Each row was made from one small tree. Brackets hold a mark, then the marks that hang from it, in alphabetical order. Every link used is in the known rows. Write each row's tree.
In the rows, zero is written as 128.
Known rows
{pobi pabad tudi}: [146 109 136  94 150 183 144  94  94 175 141  98 139 115 134 102 123 137
 142 152  85 137 110]
{tudi {rubav pobi}}: [168 130 156  64  93 131 127 128 134 148 155 119 134 151 112 139 145 149
 177 125 102 128 103]
{pobi pabad}: [145 113 148 115 146 147 140 103 115 168 124 103 122 128 118 106 128 142
 140 148  86 124 116]
{nusuv pabad {zizuvos {pobi rubav}}}: [185 122 179  83 167 152 158  86 151 172 181 125  71 103  97 115 155 118
 131 105  95 118 114]
{nusuv {pabad {pobi tudi}}}: [168 160 124  82 165 169 165  85 110 198 144 115  83 114 134  93 142 124
 153 140  81 125  95]
{pobi rubav {tudi vemi}}: [177 141 149  51 154 184 119 136 107 152 141 106 129 114 137 117 128 155
 146 100  91 144 110]
{pabad pobi}: [166 156 131  99 134 139 156 120 125 167 127 114  96 147 126 106 127 162
 154 136  86 104 114]
{vemi tudi {zizuvos nusuv}}: [138 153 173  83 135 127 184 155  89 158 136 115 104 107 146 123 154 162
 151 125  98  83  91]
{vemi {zizuvos nusuv pobi}}: [143 149 168  66 151 130 174 121 129 159 162  97 125 133 119 139 137 166
 143 121  93  76 110]
{tudi pobi}: [162 133 154  73 119 147 159 120 119 147 146 106 111 147 109 132 133 147
 162 135 103 108 116]
{pobi pabad {rubav tudi}}: [161 111 137 127 147 177 133 124  90 179 142 106 116  97 136 134 144 139
 122 122  80 129 128]
{pabad {pobi {tudi rubav vemi}}}: [179 164 110  13 135 161 125 102 122 168 137  98 113 164 156 137 124 189
 176 130  88 133 108]
{pobi pabad rubav tudi}: [160 112 130 104 161 203 143 109  88 173 156  97 138  94 129  97 135 118
 133 126  87 150 113]
{vemi {tudi {pobi pabad rubav}}}: [161 107 134 101 121 174 171 116  98 152 165  85  97 103 109 133 151 122
 163 117 119 125 119]
{pobi rubav}: [172 135 159 104 141 162 135 153 107 154 137 116 123 115 116 109 146 137
 135 106  87 128 111]
{pobi pabad rubav}: [157 114 144 122 153 168 138 116 110 164 139  99 124 107 115 106 143 126
 131 122  86 135 119]
{rubav {tudi pobi vemi}}: [167 138 155  43 120 141 133 119 125 147 140 107  92 150 140 176 122 182
 162 123 104 104 134]
{vemi {tudi pobi rubav} zizuvos}: [159 129 143  31  82 132 188 144  72 162 169 102 103 145 140 149 149 165
 196 124 115 113  99]
{pobi pabad rubav {tudi {vemi zizuvos}}}: [146 124 127  48 162 172 157 107  81 179 161  89 122  98 152  96 124 149
 159 108  95 153 114]
{pobi pabad {rubav {tudi {vemi zizuvos}}}}: [146 126 136  74 152 150 147 121  81 184 146 100  98 100 160 134 132 165
 148 105  91 132 132]
{tudi pobi vemi}: [162 143 158  38 127 132 138 113 142 134 135  98 100 157 117 145 124 172
 174 122 109 113 126]
{pobi tudi}: [163 132 153  79 138 175 144 131  95 165 139 118 138 125 134 106 125 147
 143 136  83 129 102]
{nusuv {zizuvos pobi}}: [170 118 180  70 133 133 162  99 154 151 165 122  96 142 110 124 123 166
 145 130  96  95 123]
{pabad {pobi {tudi {vemi zizuvos}}}}: [156 167 117  26 145 143 177 110  99 181 147 104  93 136 164  97 111 183
 184 121  93 122 110]

Write each row's tree
[182 156 121 108 136 172 151 139 102 177 146 116  87 116 143 135 143 155
 136 109  79 108 126]
{pabad {pobi {rubav tudi}}}
[143 190 141  85 182 121 188  92 119 196 141 111  65 110 137 102 163 135
 145 135  83  88  95]
{vemi {zizuvos {nusuv {pabad pobi}}}}
[173 150 173  93 190 164 139 103 153 162 161  97 104 100  90 145 172 114
 114 103  90  98 105]
{zizuvos {nusuv pabad} {pobi rubav}}
[170  97 155  94 154 164 162  77 150 160 183 100  98 113 100 116 130 139
 136 119  99 119 133]
{nusuv {zizuvos {pobi pabad rubav}}}
[157 147 144  16 147 164 162 110 107 171 183  88 153 139 140 155 141 168
 152 127  87 101  98]
{vemi {zizuvos nusuv {pobi {tudi rubav}}}}
[171 123 185  76 160 131 162  71 157 173 167 126  70 125 102 118 143 135
 141 132  96 105 112]
{nusuv pabad {zizuvos pobi}}
[158 185 145 103 188 139 151  85 148 181 125 110  72 118 121 117 162 130
 131 142  77  88  97]
{zizuvos {nusuv {pabad pobi}}}
[177 183 124  90 198 192 157  93 124 186 156 105  89  86 127 109 170 110
 125 118  79 114  92]
{zizuvos {nusuv {pabad {pobi rubav tudi}}}}
[148 105 141  94 111 155 174  99 105 152 150  87  96 125 113 135 138 141
 170 143 117 112 114]
{vemi {tudi {pobi pabad}}}
[152 117 134  60 136 148 136  81 125 158 141  88  92 140 138 171 121 172
 161 137 104 113 140]
{rubav {tudi {pobi pabad} vemi}}
[145 142 171  69 132 130 187 137 111 153 162  95 110 121 126 147 143 169
 157 115 107  71 102]
{vemi tudi {zizuvos nusuv pobi}}
[161 144 146  33 149 167 155 144  80 169 158 108 121 104 154 101 128 158
 161  91  95 142 107]
{pobi rubav {tudi {vemi zizuvos}}}
[155 170 154  27 157 138 165 126 127 143 164  92  99 119 129 144 152 160
 161  95 109 103 117]
{tudi {pobi rubav} {vemi {zizuvos nusuv}}}
[142 122 126   8 126 125 155  78 111 164 157  76 107 161 139 146 129 176
 194 132 111 132 122]
{tudi {pobi pabad} rubav {vemi zizuvos}}
[153 108 139  78 108 140 130  92 135 162 158 100 134 142 110 134 142 138
 173 141 104 138 111]
{tudi {rubav {pobi pabad}}}
[184 165 124  75 143 159 131 132 122 166 133 109  75 129 152 148 134 179
 149  99  86 113 133]
{pabad {pobi {rubav {tudi vemi}}}}
[174 180 120  54 177 174 139  75 126 194 146 104 100 124 143 133 168 134
 140 148  75 114  85]
{zizuvos {nusuv {pabad {pobi {tudi rubav}}}}}
[154 101 141  83  88 140 142 108 120 158 158  97 119 130 114 140 151 142
 187 137 117 132 102]
{vemi {tudi {rubav {pobi pabad}}}}
[147 139 154  20 118 134 167 121 113 161 172 113 116 122 141 109 117 164
 196 111 113 135 104]
{rubav {pobi {tudi {vemi zizuvos}}}}
[161 120 141  90 156 165 112 116 113 167 131  97 105 110 142 149 134 160
 132 112  88 133 133]
{pobi pabad {rubav {tudi vemi}}}
[169  93 136  39 139 178 151  52 134 177 190  96 127 140 128 135 125 157
 152 150  92 132 118]
{nusuv {zizuvos {pobi pabad {tudi rubav}}}}
[143 122 155  98 171 151 141  77 160 154 148  77 130 132 101 149 135 150
 128 143  90  88 120]
{zizuvos nusuv {pobi pabad}}
[159 103 129  66 101 154 156  99 105 159 153  82 109 145 124 158 148 150
 178 143 116 124 110]
{vemi {tudi {pobi pabad} rubav}}
[136 104 143  79 141 136 180  93 108 178 166  84 120 135 115 116 117 156
 157 131  97 109 124]
{vemi {zizuvos {pobi pabad}}}
[181 166 117  17 161 160 123  75 128 192 136 100  88 145 149 129 141 156
 172 131  88 141  95]
{nusuv {pabad {pobi {tudi rubav vemi}}}}
[175 119 171  57 165 165 168  66 141 183 183 125  87 112 116 110 137 129
 143 135  92 119 103]
{nusuv pabad {zizuvos {pobi tudi}}}
[162 137 158  38 120 151 132 113 140 143 157 114 126 130 124 123 120 159
 184 120 112 135 110]
{rubav {pobi {tudi vemi}}}
[161 115 131  96 139 173 159  97 115 155 163  86 111 117 102 123 143 119
 152 120 104 131 128]
{tudi {pobi pabad rubav}}
[158 109 124  63 139 185 127  93  93 182 144  93 152 134 141 122 134 145
 144 154  81 149 105]
{pobi pabad {tudi rubav}}
